What can hang from each mark:
j_974: j_314
j_355: j_314 j_334 j_480 j_534 j_724
j_140: j_334 j_534
j_334: j_140 j_355
j_314: j_140
j_724: j_140
j_480: j_140
j_329: j_314

Each row was made from one small tree. The marks that hang from a mark follow it in brackets, in the order of their numbers. Every link used is in the known rows. Write each row's tree.
Known rows:
j_334[j_140 j_355[j_480]]: [  5   5   7  21  -3   5   5   4   0  11  -6  -8   2  13  -4  17   7 -10
   4   4]
j_355[j_314 j_334[j_140] j_480]: [-11  17   8  13 -19  -8  19   9   5   7 -11  -7  -1  -3 -19   2   3 -13
   1 -11]
j_480[j_140]: [-19  -2   1  21  -7   4  10  -1  15  14   4   6  -1   4  -3  15  -8   2
   4  -7]
j_329[j_314[j_140[j_334[j_355[j_480]] j_534]]]: [ 3 -5  5 14 18  3 -3  5  3  1 -6  1  3  9  2  5 -4 -8 -5  1]
j_724[j_140[j_334 j_534]]: [  2 -20   9   8   2 -15   1  -2  -3   0 -11 -10   0  -7  15 -10 -18  -1
 -12   8]
j_974[j_314[j_140[j_334]]]: [ -8 -11  14   6  -7  -6  13   0   9   5 -11 -10  17  -7   6   3 -13   5
  -2   3]
j_724[j_140[j_334[j_355] j_534]]: [  8 -20  12   9   7  -9  -2  -2  -5  -2 -10 -10  -3  -2  12  -8 -16   1
 -10  10]
j_329[j_314]: [-9  0  4 19 12  0  6  2 14 11 -6  8  6  4 -6 19 -8 -5 10  4]
j_480[j_140[j_334 j_534]]: [-11 -11  -2  15  -6  -1   3  -2   6   5   5   4  -7   6  12   7  -5  -1
 -14  -2]
j_140[j_334[j_355[j_480 j_724]] j_534]: [  9 -11   4   5   3   5  -2  -2  -6  -4   2  -2 -10   0  15   1  -3   1
 -14   8]
j_334[j_140 j_355[j_314 j_480 j_724]]: [ -1   7   6   5 -10   8  11  12   1  12  -2  -6  -3   7  -9   9   4  -4
   6  -1]
j_329[j_314[j_140[j_534]]]: [ -7   0   7  12  16   3   2   2  11   7 -10   0   4   6  -2   2 -10  -5
   1   2]
j_355[j_334[j_140]]: [-12   9  15  19 -12  -9  24  -4  16  16 -12 -12  -2  -2 -11   0  -7  -8
  -3  -1]
j_334[j_140 j_355[j_314 j_534 j_724]]: [-10   4   6  -4  -6   2  12  14   8  12  -6 -11  -7   4 -18   4  -3   9
   1   2]
j_724[j_140]: [ -6 -12  12  13   1  -9   9  -1   6   9 -13  -8   7  -8  -1  -2 -22   2
   5   3]
j_355[j_314 j_334[j_140] j_480 j_534]: [-17  14  -2   4 -15 -15  16  16   7  -1 -12 -12  -1  -8 -34  -1   3  -2
  -1 -15]
j_334[j_140[j_534] j_355[j_314 j_724]]: [ -3   6  11  -2  -6   8  10   5   3  12  -6 -10 -13  10  -1  -1  -1   1
  -2  10]
j_724[j_140[j_334[j_355[j_480]] j_534]]: [ 10 -20   9  10   6  -8  -2  -1  -8  -5  -8  -9  -2  -2  12  -7 -12  -1
  -8   7]
j_355[j_314 j_334 j_480 j_534 j_724[j_140]]: [-14  -2  -1 -12 -12 -10  25  16   6  -8  -5  -9  -3 -23 -33 -19 -13  12
   9 -22]
j_355[j_314[j_140] j_334]: [-20  15  22   6  -7  -3  17   6  17  11 -17  -8  -5 -12 -24 -11 -15   3
  -5  -9]

Write each row's tree:
[-12 -13  -8 -15 -11 -10  11  22  -2  -7  -1  -4   5 -19 -18  -8 -13  14
   2 -16] -> j_355[j_314 j_480 j_534 j_724[j_140[j_334]]]
[ -3   3   4   5  -2  18   6   7   3   2   6   6 -10   3 -10   9   0   7
  12  -4] -> j_334[j_355[j_314 j_480[j_140[j_534]] j_724]]
[  1 -12  11   0  -4   2  10  -2   2  -2  -6 -11  10  -5  11  -3  -7   6
  -1   4] -> j_974[j_314[j_140[j_334[j_355[j_480 j_724]] j_534]]]
[ -2   9  13  12   5  14  -2   9   4   4  -8   0  -1   1 -17  10  -3   3
   7  -1] -> j_334[j_355[j_314[j_140] j_480]]
[ -7   1  -2   8 -16   8  27  -3   8   2  10   0  -8  -6  -6  -7  -2  -1
   8 -20] -> j_355[j_334 j_480[j_140[j_534]] j_724]
[-20   8  -3 -10 -15  -3  25  14  11  -4  -2  -4  -5 -21 -36  -8  -7  13
   8 -20] -> j_355[j_314 j_334 j_480 j_534 j_724]
[-13 -22  -1  -9  -4 -11  16   8   8   1  -2  -9   4 -19  -9 -11 -24  19
  -3  -6] -> j_355[j_534 j_724[j_140[j_334]]]
[-4 -6 -7 19 -8  2  2  1 -1  0  5  5  1  3  7 12  2 -7 -4 -8] -> j_355[j_480[j_140[j_334 j_534]]]
[ 0 -5  8 12 19  3 -2  4  6  4 -7  0  1  8  2  4 -8 -5 -7  3] -> j_329[j_314[j_140[j_334[j_355] j_534]]]
[ -1 -11  15   4  -2  -1   8  -3   4  -1 -11 -12  10  -3  10  -1  -9   6
  -4   9] -> j_974[j_314[j_140[j_334[j_355] j_534]]]
[ 10  -9   5  12   5   2  -8  -2  -6  -5  -3  -1  -8   3  14   6   0  -3
 -16  11] -> j_140[j_334[j_355[j_480]] j_534]
[  4 -20  14  15   5  -9   3   2   0   3  -9  -7   3  -5   4   0 -18   2
  -6   4] -> j_724[j_140[j_334[j_355]]]
[ -3 -13   9   1  -5  -1  13   4   6  -2  -6 -11  15  -8   0   2  -9  10
   1  -1] -> j_974[j_314[j_140[j_334[j_355[j_480 j_534 j_724]]]]]
[  0   6  11   0   2  18   4   8   2   3  -3  -1  -6  -2 -12   0  -6   8
   7  -2] -> j_334[j_355[j_314[j_140[j_534]] j_480 j_724]]
[ -6 -10   2  -6 -15  -5  13  15  -3   2   0   1   4 -14  -4  -5 -13   3
   4 -12] -> j_355[j_314 j_480 j_724[j_140[j_334]]]
[-4 -6  6 12 15 -1  0  4  7  5 -8  0  4  6  4  2 -9 -7 -9  2] -> j_329[j_314[j_140[j_334 j_534]]]
[ -2 -12  14  -1  -4   0  12  -2   5   0  -8 -12   9  -5  11  -4 -11   9
  -3   6] -> j_974[j_314[j_140[j_334[j_355[j_724]] j_534]]]
